Each row was made from one path, in order. Every step used is in the known rows, and no mark comes twice. Write each row's path.
(in the rows, 128 means zero)
Known rows:
V-U: [158 110 139 131 138 133 128 156 120 140 147 162 135 153 142  83 151 111
  85 133 123 114 107  60 107 122 128 117 116 121 109 145 124 127 120 124
 149 110 110 114 117 109 138 141 116  72 134 133]
Q-N-U: [160 101 139 108 132 134 104 156 107 125 143 159 131 163 114  88 143 130
 113  96 144 135 127  59 134 108 104 109  72 123 116 131 130 112 140 102
 133 135 142 121 119  79 111 149 119  70 125 101]
Q-N-E-S: [161 118 153  88 122 108 105 131 116  98 142 156 135 149 112  73 137 144
 113  85 174 140 105  33 154 122 101 113  99 101 133 155 114 116 154  98
 115 132 126 136 153 102 106 167 121  90 136 154]
Q-N-E: [154 113 132 100 113 113  99 140 106 102 137 147 147 163 126  81 151 132
 112  91 154 143 117  64 131 121 109 128 102 113 136 141 115 113 138  89
 121 139 110 124 129  87 121 161 124  88 134 151]
S-E-V-U: [169 107 150 116 133 111 114 151 135 138 158 171 105 156 152 102 144  93
  58 129 140 107  90  22  97 116 116 101 109 106 118 160 117 139  90 129
 153 132 110 147 117 115 120 143 147 111 116 130]
S-Q-N-E-V: [173 109 137  84 122 102  68 125 112 101 150 145 149 147 129  97 131 115
 107  85 151 112 107  48 123 112  75  97 107  84 133 149 109 128 123  93
 147 155 110 165 135  97 105 163 137 112 111 149]
V-U-W: [166 121 147 134 128 134 112 149 129 163 159 171 132 142 136  86 143 102
  93 135 124 108  92  82 104 143 119 135 129 149 130 144 125 128 132 120
 158 103  97 106 136  96 156 153 107  67 138 126]
E-N-U-W: [170 119 139 110 141 120 103 169 126 156 159 169  90 129 128  93 127 124
 145 116 145 144 120  49 110 127 102 101  82 150 126 128 131 100 143 126
 161 125 141 122 149  75 122 146 105  80 130  98]
Q-N-U-X: [184  90 131 108 125 126  90 142 115 118 144 168 127 162 114 101 131 124
 106 100 145 137 124  44 126 113  78  99  87 131 128 131 134 118 134  92
 149 118 139 122 127  87 108 150 113  76 127  94]
S-E: [165 113 127 110 127 115 107 160 127 149 157 147 108 154 144  93 164 109
  67 113 146 137 109  38 123 108 140 109 109 126 101 136 112 129 113 121
 131 145 135 128 110 105 136 162 137 102 139 131]
V-U-Z-E: [167 116 109 139 138 135 135 132 104 141  97 165 131 144 145  94 141  98
  81 121 117 120 107  91  98 126 136 135 130 129 118 128 118 116 127 128
 156 121 116  94 134  91 144 139 131  79 128 152]
S-E-N: [175 118 132  95 131  98 116 170 123 149 156 153  88 144 145  83 155 115
  83 109 156 143 116   5 123 104 129  88 102 132 109 135 118 116 112 131
 140 138 129 140 115  98 118 160 139 117 139 129]
Q-N: [161 116 144 101 119 118 104 147 122 123 144 143 143 160 111 100 140 131
  96  89 150 127 121  72 145 111 127 126 113 131 126 129 128 128 133  99
 124 129 129 121 107  89 126 156 128  97 142 133]
E-S-Q: [179 120 155  97 148 112  95 129 138 140 166 145 122 125 118  88 127 128
  90  99 158 117 102  33 147 110 110  79 109 103  98 144 105 124 142 130
 152 133 163 153 154 129 110 171 122  98 135 133]
E-V: [154 116 149 117 140 113  96 137 153 134 154 150 110 148 126 123 106 116
 105 108 141 118 110  77 106 117 135 116 113 105 130 143 117 136 103 120
 139 134 137 129 125 113 130 130 144 107 131 134]
W-U: [165 102 129 119 127 132 124 160 133 127 152 142 126 154 131 108 134 118
 115 120 142 129 114  80 100 124 145  78 128 134 136 129 107 111 123 127
 129 146 158 116 120 112 131 137 125  46 137 137]
S-Q-N-E-V-U: [177 104 142  89 122 111  79 127 101  97 151 162 158 148 138  82 138 104
  93  95 144 100  97  36 112 116  67  99 107  84 132 162 111 128 119  99
 158 139  89 166 134 100 105 159 130 103 105 147]
W-E-N: [192 116 154 100 139 117 106 167 143 137 158 146 112 132 129  99 131 122
 123  92 150 163 117  62 115 115 126  74 124 135 121 125 126 122  93 126
 115 124 132 119 129  99 132 129 137  95 145 145]
Z-U: [153 118 136 129 146 120  86 178 106 144 128 127 106 167 119  87 126 129
 101 129 135 133 115  88 124 129 135 137 121 107 107 119 129 119 154 120
 138 122 143 107 141 112 137 123 121 108 149 124]
S-Q: [172 112 123 105 140 118  87 141 122 142 157 129 138 138 136  96 144 109
  94 106 132 115 118  68 121 106 113  92 117 113 103 129 108 125 124 115
 156 143 142 142 123 115 127 162 126  91 133 132]
U-Z: [160 106 127 143 137 123 121 125 114 153 133 150 112 147 129 111 156  93
  92 109 133 142 116  84 122 105 135 132 113 124 115 116 109 110 116 112
 133 146 154 105 137  94 145 151 140  96 133 144]
Q-N-U-Z-E-S: [179 112 130 103 137 130 120 121 105 122 108 169 115 146 105  99 127 134
 110  77 154 138 114  61 152 114 100 111  80 119 119 128 122 106 161 116
 137 143 166 116 152  78 102 152 129  81 120 124]
N-E-V-U-W: [158 118 149 124 124 114  92 131 134 135 157 177 121 143 152  94 126 104
 117 127 136 115  82  67  82 155  94 134 116 103 151 163 111 128 120 111
 155 124  78 131 161 102 137 143 120  84 117 153]
Z-E-N: [163 140 101  86 138 104 111 162 133 133 111 137 114 129 128  99  94 147
 118 101 144 135 127  81 111 134 152 111 129 142 121 128 127 114 142 134
 155 121 137 107 121  92 130 140 132  98 150 156]
Q-N-U-W: [168 112 148 111 123 137  87 151 116 141 154 163 128 151 108  97 142 122
 119  97 141 130 117  78 131 126  96 127  86 144 129 126 130 113 152  95
 142 129 130 119 129  68 125 158 105  70 126  97]
W-E-S: [187 118 174 108 145 129 109 143 159 139 160 153 118 135 115  93 128 130
 109  91 159 154 100  61 142 122 129  79 127 112 112 137 115 136 112 131
 100 125 154 122 158 130 127 140 133  85 148 151]
N-U-W-E: [182 108 153 128 145 144  84 162 139 164 168 162 113 136 131 103 141 110
 140 109 129 153 107 100 106 133 105 104  96 139 123 120 122 122 122 118
 131 133 131 107 149  86 139 135 110  54 124 109]
E-S-Q-N: [186 118 161  82 133 115  89 124 127 125 163 147 138 136 102  85 131 135
  86  77 168 115 102  23 168 103  93  79 109 103 108 147 116 126 152 114
 143 135 152 155 144 116  98 176 125 104 134 132]
U-W-E-S-Q-N: [209 126 182  94 123 126  68 128 148 148 179 155 137 122  99 101 125 117
 107  71 164 130  86  71 153 130  85  80 141 139 133 135 116 142 134 108
 129 126 127 140 159 102 129 172 118  98 138 138]
N-U-V: [175  90 117 115 136 151 106 143 124 164 148 176 116 148 141  99 125 110
 114 124 136 148 118  73 108 127 112 108  74 109 112 123 114 124 133 111
 158 144 165 106 146  84 110 137 120  68 122 107]
E-V-U: [158 111 156 125 142 122 115 142 144 133 160 171 123 149 138 108 118 105
  90 128 130  99  96  60  93 123 119 117 116 105 129 156 126 138  97 125
 153 114 114 131 123 114 129 127 138  96 124 131]

Which path is each row?
[173 107 124  86 116 110  79 133  98 107 148 138 160 145 133  80 153 115
 104  84 146 124 115  56 131 111  84 100 106 100 121 143 108 120 141  92
 143 150 111 151 128  92 115 174 122  94 123 149]
S-Q-N-E
[177 107  98 128 127 134 135 133 116 130 103 142 121 144 132 123 121 110
 114 108 135 134 114 114  94 127 150  93 140 139 143 113 102 102 134 132
 141 159 164  97 133  96 142 137 144  56 129 157]
W-U-Z-E
[180 113 119 123 133 130 141 126 127 128 105 150 111 136 118 118 110 124
 111 104 153 132 104  84 110 130 145  83 138 132 138 126 101 105 147 141
 136 153 178 107 155 112 125 143 141  58 132 158]
W-U-Z-E-S
[178  85 117 121 141 128  92 150 127 141 150 169 106 152 136 106 127 119
 111 123 130 144 125  48  98 117  89  93  88 128 116 127 125 114 129 108
 163 118 151 114 140 102 118 136 111  65 130  94]
N-U-X
[147 114 137 111 132 102  90 134 138 117 147 151 119 148 143 100 118 121
 126 109 145 136 107  68  94 131 114 126 105  84 140 155 104 123 111 110
 135 146 118 133 149 111 126 135 141  99 123 156]
N-E-V
[153 109 145 121 134 111 108 135 124 114 145 170 129 151 154  90 132 109
 112 128 136 119  95  51  85 138 103 125 105  83 140 166 109 125 109 114
 145 128  94 135 150 112 123 130 132  83 113 156]
N-E-V-U
[187 129 162 123 136 118  71 183 122 160 147 145  93 143 111  96 111 124
 127 113 148 150 101  94 117 149 112 117 140 137 131 117 133 123 141 122
 130 109 118 111 161  96 147 122 110 120 153 125]
Z-U-W-E-N
[205 101 151  77 132 136  94 117 121 140 162 175 131 135 111  87 118 123
  96  90 169 121 105  19 159 113  68  69  81  91 108 142 112 129 158 110
 162 141 168 153 159  99  74 172 115  92 119 115]
E-S-Q-N-U-V
[190  96 140 114 123 106  97 139 138 134 159 184 103 154 150 111 135  92
  48 130 143 109  87   4  89 118  94  87 120 116 129 158 117 144  86 119
 164 116 103 145 125 119 121 144 140 113 121 125]
S-E-V-U-X
[192 129 159 111 127 119  89 163 150 164 171 157 108 121 122 108 123 111
 132  95 150 154 104  87 110 140 117  98 141 162 143 125 125 126 111 118
 124 117 114 112 144  86 152 146 117  94 147 140]
U-W-E-N
[208 116 176  81 136 125  86 134 139 122 166 149 145 131 105  94 130 126
 101  66 167 138  97  46 160 107  91  56 124 110 114 140 114 137 117 117
 112 135 143 150 149 118 111 159 129  99 134 147]
W-E-S-Q-N
[170 111 119 127 159 132 122 126 113 147 107 166  94 132 125 100 122 126
 117 100 138 145 114  72 124 120 119 112  77 112 107 122 111  99 154 137
 150 145 180 108 166  97 115 139 133  68 121 127]
N-U-Z-E-S
[167  98 133 149 139 136 139 132 105 148 128 170 122 152 147  91 166  84
  77 129 120 120 106  68 105 114 121 126 116 125 113 131 116 113 110 123
 150 125 122 109 136  96 145 143 130  80 124 138]
V-U-Z
[171 116 139  97 141 104  88 122 122 123 155 146 128 129 137  73 138 129
 116 101 160 135  97  25 131 123  93  93 101  80 108 160  92 118 146 117
 143 145 136 152 177 126 103 172 120  85 127 162]
N-E-S-Q
[159 129 148 137 136 121  67 173 113 167 143 135 101 157 111  89 118 125
 111 130 135 130 103 107 122 151 129 155 133 130 128 121 127 123 169 112
 148 115 125 101 154  98 154 137 107 107 153 115]
Z-U-W
[188 109 158  86 144 123  92 130 114 126 160 157 127 134 106  82 131 136
 103  83 159 121 109  14 160 103  77  68  79  97 101 144 116 116 157 118
 151 138 163 159 151 109  83 171 112  86 120 111]
E-S-Q-N-U
[166 104 152 144 144 124 125 120 130 137 136 179 110 148 139 119 133  84
  83 122 129 105  95  64  92 115 112 123 113 106 132 144 118 128  90 124
 154 130 125 126 135 103 130 125 146 104 115 135]
E-V-U-Z
[172 129 117 124 146 119 125 112 126 144 100 151 107 131 119 107 116 126
  95  94 146 137 105  83 135 122 144 123 122 123 116 127 105 113 148 133
 141 138 165 104 159 107 131 149 142  95 138 160]
U-Z-E-S
[209 103 176  90 145 136  85 140 129 123 169 160 134 130 108  88 136 128
 114  70 158 143 103  42 152 106  71  47  94  99 105 136 117 128 124 121
 120 138 152 153 153 113  96 151 121  81 121 122]
W-E-S-Q-N-U
[173 115 159 124 124 117  98 145 146 157 169 180 104 148 146 110 143  88
  63 129 139 103  82  39  96 134 110 114 124 126 133 155 117 141 102 126
 158 129  96 140 126 104 134 152 132 108 117 127]
S-E-V-U-W
[163 124 114 128 142 114 108 114 134 139  98 148 105 139 129 136 100 105
 100  97 132 124 112 109 102 124 142 137 126 119 132 122 111 123 116 124
 150 147 149 107 140  93 141 130 160 112 125 161]
U-Z-E-V
[189 124 120 103 136 115 106 103 110 127 106 147 128 129 107 106 120 120
  88  69 152 121 108  70 153 113 109 107 123 117 118 127 110 117 157 119
 154 149 159 131 152  96 116 171 141 113 128 158]
U-Z-E-S-Q-N
[174 100 125 123 150 120 126 148 102 146 136 169  77 135 136  93 145 106
 129 108 143 155 127  34 107 100 102  96  69 126 111 120 121  89 120 130
 148 143 161 125 148  72 111 140 126  90 119 105]
E-N-U-Z
[155 122 145 109 137 109 107 134 128 125 154 155 117 141 134  75 135 143
 120 105 163 148 100  37 134 129 118 110  99  93 118 158 102 112 149 117
 125 136 139 130 174 122 110 155 120  82 136 161]
N-E-S
[153 113 148  97 116 104  88 129 121  99 147 152 138 155 123 100 121 126
 116  90 156 130 109  61 120 121 101 125 105  96 149 155 116 125 121  90
 124 142 108 142 132  92 110 148 139 105 122 154]
Q-N-E-V
[181 136 125  75 133 110  90 127 132 118 123 136 144 128 106  94  99 154
  92  70 157 111 106  64 153 127 117  92 129 113 110 145 116 129 167 121
 156 131 146 137 140 112 104 168 129  99 136 154]
Z-E-S-Q-N
[186 108  99 115 127 122 140 146 116 127 100 145 107 137 132 119 118 119
 120 104 147 138 121  84  89 124 143  81 140 147 145 115 108  95 134 138
 145 152 162 109 132  88 132 135 143  69 131 153]
W-U-Z-E-N
[177 116 113 110 134 113  98 132 149 122 117 167 129 139 135 123  75 125
  89 122 127 101  97  81  79 150 116 113 144 122 137 154 126 142 115 125
 178  94 107 112 130 116 134 126 135  98 129 148]
Z-E-V-U-X
[185 110 113 116 162 127 107 120 108 145 112 155 106 125 129  98 127 118
 113  91 133 131 114  59 123 112 100  91  80 103 101 122 104 101 158 138
 164 155 177 129 168 101 105 151 129  75 111 124]
N-U-Z-E-S-Q
[151 135 116 102 143 107  97 140 155 131 119 139 122 140 124 126  78 137
 110 101 134 115 110 105  99 142 151 129 132 112 132 138 118 136 121 128
 150 134 135 113 125 109 139 127 146 102 136 156]
Z-E-V
[163 109 111 130 156 129 109 127 119 141 107 163  96 140 137 124 107 112
 121 103 125 133 119  92  94 121 117 122  82 106 121 117 114 111 127 126
 153 157 163 110 148  87 122 122 147  83 109 124]
N-U-Z-E-V
[174 107 125 116 131 139  85 160 110 162 127 149 111 164 121  96 108 118
  93 136 144 138 107 100 123 143 128 134 123  94 113 120 125 132 157 106
 154 123 154 101 148 100 127 128 119 117 146 122]
Z-U-V
[185 107 172 106 126 134  76 150 137 135 164 173 123 147 108 118 117 113
 133  82 146 132 106  88 124 127  82 102  97 128 150 131 133 133 116 100
 125 133 120 128 135  76 121 136 124  85 117 107]
Q-N-U-W-E-V
